Known rows, with every step that occurs:
darid-rola: [-0.22 -0.01  1.70  1.05 -1.48 -0.04  0.65 -0.09 -0.76 -1.39  0.83 -0.15
 -1.00  0.40  2.02  0.53 -1.69  1.82 -0.92 -1.79 -0.59 -1.15 -1.64  0.25
 -4.77]
fopi-rola-darid-vulo-dunu-bevuzes: [ 2.53 -0.23  0.48  0.09  2.80 -1.52  0.24  1.35 -1.70 -0.42  0.54 -2.16
 -3.35 -0.53  0.46 -2.24 -3.90  3.43 -3.43 -2.33 -0.04  0.39 -0.59  0.70
 -2.62]
rola-darid-bevuzes: [ 1.92  0.26  0.51  0.77 -0.14 -0.65 -1.12 -1.35  1.03  0.08  1.66 -4.33
 -0.88  0.14  1.71  0.25 -3.64  2.35 -0.94 -1.55 -1.70  0.15  1.06  0.14
 -1.48]
dunu-vulo-fopi-rola: [ 1.20  0.00  1.23 -1.12  1.90  1.90  0.80  1.27  1.16  1.32 -0.63  1.24
 -1.96  0.06 -0.48  0.18 -1.31  4.73 -2.33 -1.99  1.78 -2.00 -1.76 -0.27
 -2.32]
rola-fopi-bevuzes: [-1.14  0.56 -0.05  0.07  0.12  0.78  0.17  0.26  1.47 -0.23 -0.13  0.47
 -1.49 -0.71  0.40 -0.05 -1.75  3.83 -0.34  1.91  0.96  1.06  1.10  0.78
 -1.21]
dunu-rola-darid-bevuzes: [ 0.10  0.31  3.05  0.79  0.54 -1.04 -0.21 -1.13  1.33 -0.81  3.09 -3.88
 -2.43 -0.51  1.22  0.28 -3.35  2.72 -1.08 -2.61 -0.88 -1.48  2.49  0.60
 -0.70]
dunu-vulo-darid-bevuzes: [ 3.15  0.07  2.20 -0.21  0.79 -1.71 -0.90  0.18  0.89  0.38  2.55 -1.00
 -0.73 -1.28  0.19  0.44 -2.22  3.50 -1.94 -2.32 -1.40 -2.29  1.83 -2.02
 -4.17]
dunu-vulo-darid-rola-fopi-bevuzes: [ 2.45  0.81  2.32 -1.22  1.17  0.36 -0.11  0.73 -0.32  0.36  2.35 -0.19
 -3.14 -0.92 -0.43  0.35 -2.42  4.89 -2.20 -0.51  0.42 -2.11  0.45 -1.50
 -6.81]
bevuzes-darid-rola-fopi: [-1.76  2.74  0.47 -1.74 -0.72 -0.39  1.02  1.13 -0.17  1.44  2.24 -0.01
 -1.48 -0.77  1.77  0.40 -1.87  3.48 -1.30 -1.47 -0.34 -0.08 -1.47  0.62
 -4.96]
rola-fopi-bevuzes-darid-vulo-dunu: [-0.39  1.45  0.16 -1.95  0.86 -0.58  0.17  2.75 -0.44  1.26  0.89  1.53
 -1.59 -1.41  0.56 -1.55 -2.30  4.93 -2.12  1.48 -0.18  0.96  1.52  0.93
 -1.31]
vulo-dunu-rola-fopi: [-1.82 -0.94  2.31 -1.88  1.36 -3.28  0.32  1.62  2.31 -2.20  1.49  1.93
 -0.26 -2.33  0.35 -0.58 -2.17  2.90 -2.15 -1.20  1.56  0.19  1.91  0.44
 -0.07]
darid-rola-fopi: [-2.03  0.29  1.07 -0.60 -0.88 -0.56  1.27  0.31  0.08 -0.92  0.63  0.87
 -1.52 -0.19  2.51  0.75 -2.01  2.59 -0.96 -1.76  0.72  0.05 -1.23  0.01
 -4.65]
darid-vulo-dunu-rola-fopi-bevuzes: [-1.36 -1.04  2.62 -1.03  1.13 -1.34  0.67  2.63 -0.95 -1.39  0.91  2.57
 -2.37 -1.43  1.47 -1.93 -2.48  4.15 -2.21  0.00  0.66 -0.55  2.63  0.60
  0.31]
vulo-fopi-rola-darid: [ 0.84  0.79 -0.55 -1.45  1.88  2.80  0.37  0.67  1.31  0.76  0.03 -2.95
 -2.02  1.05  1.10 -0.73 -2.98  3.10 -2.28 -1.36  1.62  0.01 -1.18  0.42
 -0.10]
bevuzes-darid-vulo-dunu: [ 0.62  0.68  0.91 -1.60 -0.03 -1.39 -0.33  2.82 -1.70  1.53  1.87  0.80
  0.52 -0.98  1.28 -1.81 -1.87  3.02 -2.26 -0.52 -1.78 -0.27  0.17  0.37
 -1.59]
vulo-fopi-bevuzes-darid: [-0.24  2.37 -0.07 -1.17 -0.08  2.90  0.48  1.21  0.60  1.87  0.47 -0.58
 -1.06  0.48  0.42 -0.85 -0.99  4.32 -1.20  1.27  0.20 -0.29 -0.13  1.14
  0.35]
dunu-rola: [-1.46 -0.46  3.07  0.61 -0.26 -0.41  0.36 -0.24  0.93 -1.13  1.99 -0.55
 -0.85 -0.82  0.50  0.14 -1.36  2.03 -0.44 -1.48  0.11 -1.89  1.40  0.66
 -0.59]
fopi-bevuzes: [ 1.12  0.00  0.54  2.01 -0.57  1.48 -0.54 -0.16  0.43 -0.50 -0.19 -1.05
 -1.13  0.20 -0.12 -0.11 -1.49  3.06 -0.13  2.34 -0.66 -0.17  0.86  1.09
 -1.52]
rola-fopi: [-2.01  0.10  0.12 -1.01 -0.22 -0.62  0.48  0.53  1.44  0.04  0.39  0.74
  0.16 -0.65  1.31  0.19 -1.96  2.51 -0.51 -0.42  1.05  1.01  0.09  0.04
 -1.24]
rola-fopi-bevuzes-darid-vulo: [-1.32  2.25  0.03 -1.08  0.11  1.34  0.44  1.83 -0.98  2.34  1.21  0.59
 -2.32 -0.82  1.30 -0.79 -1.81  4.68 -1.02  1.39 -0.27  0.47  1.02  1.03
 -1.56]
fopi-bevuzes-darid: [ 1.15  2.20  0.09  0.90 -0.29  1.72 -0.64  0.35  0.30  1.58  1.24 -1.64
 -1.57 -0.32 -0.75 -0.31 -1.06  3.95 -0.54  2.40 -1.27 -0.08  0.61  1.46
 -2.21]
rola-darid: [ 1.78  0.13  0.49 -0.06 -0.20  0.64 -1.43 -1.02 -0.02  0.55  1.80 -4.53
 -0.24  0.74  0.62  0.15 -3.48  1.86 -0.77 -0.17 -0.36  0.34 -0.13 -0.03
 -1.55]

Rows:
[-0.59  0.56  2.66 -1.65  0.61 -1.74  0.21  2.87 -1.51  0.91  3.12  0.87
 -0.83 -1.42  1.24 -1.72 -1.84  3.33 -2.38 -1.59 -1.34 -1.51  1.20  0.68
 -0.70]  bevuzes-darid-vulo-dunu-rola
[ 1.05  1.05 -0.64 -0.57  1.83  1.66  0.69  0.50  2.03  0.19 -0.07 -2.76
 -2.66  0.86  2.05 -0.62 -3.31  3.56 -2.62 -2.64  0.62 -0.11  0.03  0.49
 -0.33]  vulo-fopi-rola-darid-bevuzes
[-1.13  2.42  0.21 -1.11  1.34  0.06  2.78  2.01 -2.47  2.24  0.70  0.49
 -2.98 -0.43  1.07 -2.17 -1.44  4.46 -2.83 -3.38 -0.53 -0.44 -1.70  1.06
 -1.20]  dunu-bevuzes-darid-vulo-fopi-rola
[ 1.16 -0.31  0.98 -0.23 -0.75  1.37 -0.82  0.17 -2.68  1.32  1.96 -3.42
 -0.91  1.18  2.07 -0.92 -3.88  2.07 -1.36 -0.92 -0.90 -0.57 -0.01 -0.42
 -1.04]  rola-darid-vulo
[ 2.65  0.65 -0.17  1.47  1.89  0.12 -0.53 -0.43  2.06 -0.25  0.50 -4.11
 -3.23 -0.08  1.09 -0.14 -3.66  3.20 -1.68 -2.06 -0.83  0.17  0.75  1.04
 -2.97]  fopi-rola-darid-bevuzes
[ 1.69  0.14  0.65  0.28  0.23 -1.89 -0.75  0.17  1.41 -1.20  2.57 -2.24
  0.13 -0.97  2.00 -0.16 -2.56  1.78 -1.70 -1.81 -2.07 -0.55  2.86 -1.28
 -2.26]  vulo-darid-bevuzes
[ 0.52 -1.85  1.37 -0.56 -0.16 -1.93 -0.23  2.34 -1.88 -1.07  0.33  1.91
  0.75 -0.33  2.06 -1.83 -2.29  1.97 -2.27 -0.85 -0.89 -0.26  0.57 -0.15
 -0.57]  darid-vulo-dunu
[-0.23  1.55  0.76 -0.64 -0.99  0.51  0.15  1.62 -2.51  2.78  2.10 -0.34
 -0.41 -0.21  1.95 -1.04 -1.69  2.82 -1.11 -0.88 -1.98 -1.15 -0.11  0.34
 -1.88]  bevuzes-darid-vulo
[-1.58  2.15  0.57 -2.46 -0.69  1.73  1.10  2.52 -2.26  3.01  1.48  0.47
 -0.22  0.60  2.55 -1.40 -1.36  3.33 -1.76 -1.45 -0.92 -1.02 -0.76  0.02
  0.21]  bevuzes-darid-vulo-fopi
[ 0.38 -0.19  1.90 -1.77  0.14  1.20  0.41  0.69  0.33  1.62  0.18  1.26
  0.15  0.49  0.04  0.26 -1.32  3.89 -1.65 -1.49  1.19 -2.00 -1.28 -1.04
 -1.16]  dunu-vulo-fopi
[-0.48  2.61  0.57 -1.14 -0.37  2.85  1.12  1.03 -0.32  1.21  0.66 -0.29
 -2.44  0.90  1.24 -0.66 -1.23  4.61 -1.73  0.27  0.12 -1.17 -1.16  1.08
 -2.05]  vulo-fopi-bevuzes-darid-rola
[ 0.56  0.82  0.81 -0.94  0.32  0.45  0.00  0.79 -0.05 -1.27  2.45 -1.29
 -2.37 -0.71  1.56 -0.24 -2.59  3.17 -1.84 -0.13  0.07 -0.28  1.16 -1.07
 -5.13]  vulo-darid-rola-fopi-bevuzes
[-2.16  2.69  0.86 -0.93 -0.04 -2.39  2.39  0.26 -1.20  0.87  2.10  0.10
 -2.28 -1.54  0.62 -0.31 -1.68  4.24 -1.60 -3.03 -0.48  0.47 -1.97  1.12
 -5.11]  dunu-bevuzes-darid-rola-fopi
[-2.39  2.33  2.16 -0.85  0.83  0.51  0.87  0.83  1.49  0.99  2.48 -0.17
 -3.27 -1.80 -0.22 -0.06 -1.45  4.78 -0.94  0.65  0.65 -0.66  2.22  1.60
 -0.81]  dunu-rola-fopi-bevuzes-darid
[-0.71  2.33 -0.04 -1.88  1.00  2.32  1.35  2.95 -1.59  2.88  0.97  0.23
 -2.01  0.24  2.21 -1.65 -1.60  3.91 -2.57 -1.92 -0.43 -1.14 -1.02  0.61
 -0.75]  bevuzes-darid-vulo-fopi-rola
[-0.72 -1.68  3.14 -0.52  0.33 -2.00  0.52  2.43 -1.71 -1.50  1.38  1.89
 -0.70 -0.90  1.89 -1.71 -2.14  2.45 -2.33 -1.84 -0.50 -1.60  1.69 -0.01
  0.25]  darid-vulo-dunu-rola
[-0.19  2.27  1.16 -0.26 -1.10  0.08  0.49  0.45 -0.86  1.12  2.26 -1.08
 -1.17 -0.09  1.26  0.23 -1.43  2.75 -1.09 -1.40 -1.64 -0.96 -1.75  0.83
 -5.24]  bevuzes-darid-rola
[ 2.49  0.79  0.98 -1.10  2.58  1.39  0.46  0.59  1.56  1.79  0.13 -1.63
 -3.12  0.26  0.27  0.07 -3.07  5.26 -2.95 -3.16  0.85 -1.73 -0.68 -0.30
 -2.35]  dunu-vulo-fopi-rola-darid-bevuzes
[ 0.80 -1.15  1.10  0.07  0.88 -4.59  0.35  0.48  0.34 -2.36  0.17  0.83
  0.73 -1.71 -0.66 -1.37 -2.06  2.46 -2.24 -1.49 -0.44  1.25 -0.36  0.60
 -1.45]  vulo-dunu-bevuzes
[-0.88  2.41 -0.33 -0.88  0.27  1.04  0.13  0.78  1.39  1.78  1.18 -0.32
 -1.65 -1.00  0.04 -0.19 -1.49  4.52 -0.61  2.00  0.28  1.12  0.84  1.29
 -1.94]  rola-fopi-bevuzes-darid
[-2.09  1.20  2.12 -3.03  0.99 -2.18  0.74  3.04 -0.79  1.22  2.97  1.82
 -1.23 -2.18  1.46 -1.68 -2.13  4.02 -2.42 -1.62 -0.28 -0.67  1.31  0.75
 -0.62]  bevuzes-darid-vulo-dunu-rola-fopi
[-0.80  0.50  2.96 -0.82  0.40  2.98  0.52  0.65 -1.98  0.67  2.19 -2.41
 -3.87  0.97  1.38 -1.50 -3.13  3.96 -2.02 -0.87  0.52 -2.16  1.79  0.46
  1.81]  dunu-rola-darid-vulo-fopi-bevuzes
[ 1.32  1.95  1.46 -1.70  0.74  2.65  0.24  1.10  0.13  3.24  0.95  0.57
 -1.79  0.20 -1.39 -0.20 -1.07  5.76 -1.74  0.83  0.44 -1.89 -0.86  0.13
 -1.79]  dunu-vulo-fopi-bevuzes-darid
[ 0.93  0.55  0.56 -1.02 -0.23  3.52 -0.42  0.67 -2.59  1.54  1.02 -2.89
 -2.16  2.04  2.20 -1.79 -3.53  3.62 -1.81  0.03 -0.05 -0.63  0.37 -0.18
  1.10]  rola-darid-vulo-fopi-bevuzes
[ 0.55  1.03  2.38 -0.23  0.74 -0.11 -0.19  2.43 -1.43  0.69  2.21  0.55
 -2.76 -1.35 -0.07 -1.88 -1.64  4.53 -2.03  1.05 -1.35 -1.46  2.31  1.46
 -0.84]  fopi-bevuzes-darid-vulo-dunu-rola
[-1.02  1.25  0.92 -2.04  1.03 -4.83  1.43  1.63 -0.23 -0.71  1.44  1.51
 -1.07 -2.38  0.10 -1.12 -2.30  4.15 -2.94 -2.49 -0.10  1.51 -1.36  0.94
 -4.37]  vulo-dunu-bevuzes-darid-rola-fopi
[ 1.27  2.17  2.09 -1.54  0.34  2.72  0.84  1.10 -0.71  2.45  0.95  0.75
 -3.10  0.53 -0.37  0.01 -1.09  5.96 -2.12 -0.59  0.26 -2.58 -1.91  0.14
 -4.17]  dunu-vulo-fopi-bevuzes-darid-rola
[ 1.49  0.18  1.42 -0.36 -0.43 -0.42 -0.25  0.40 -0.79 -1.60  2.94 -2.18
 -0.72 -0.15  1.93 -0.10 -2.47  1.62 -1.99 -1.86 -0.94 -1.55  0.14 -1.59
 -5.14]  vulo-darid-rola
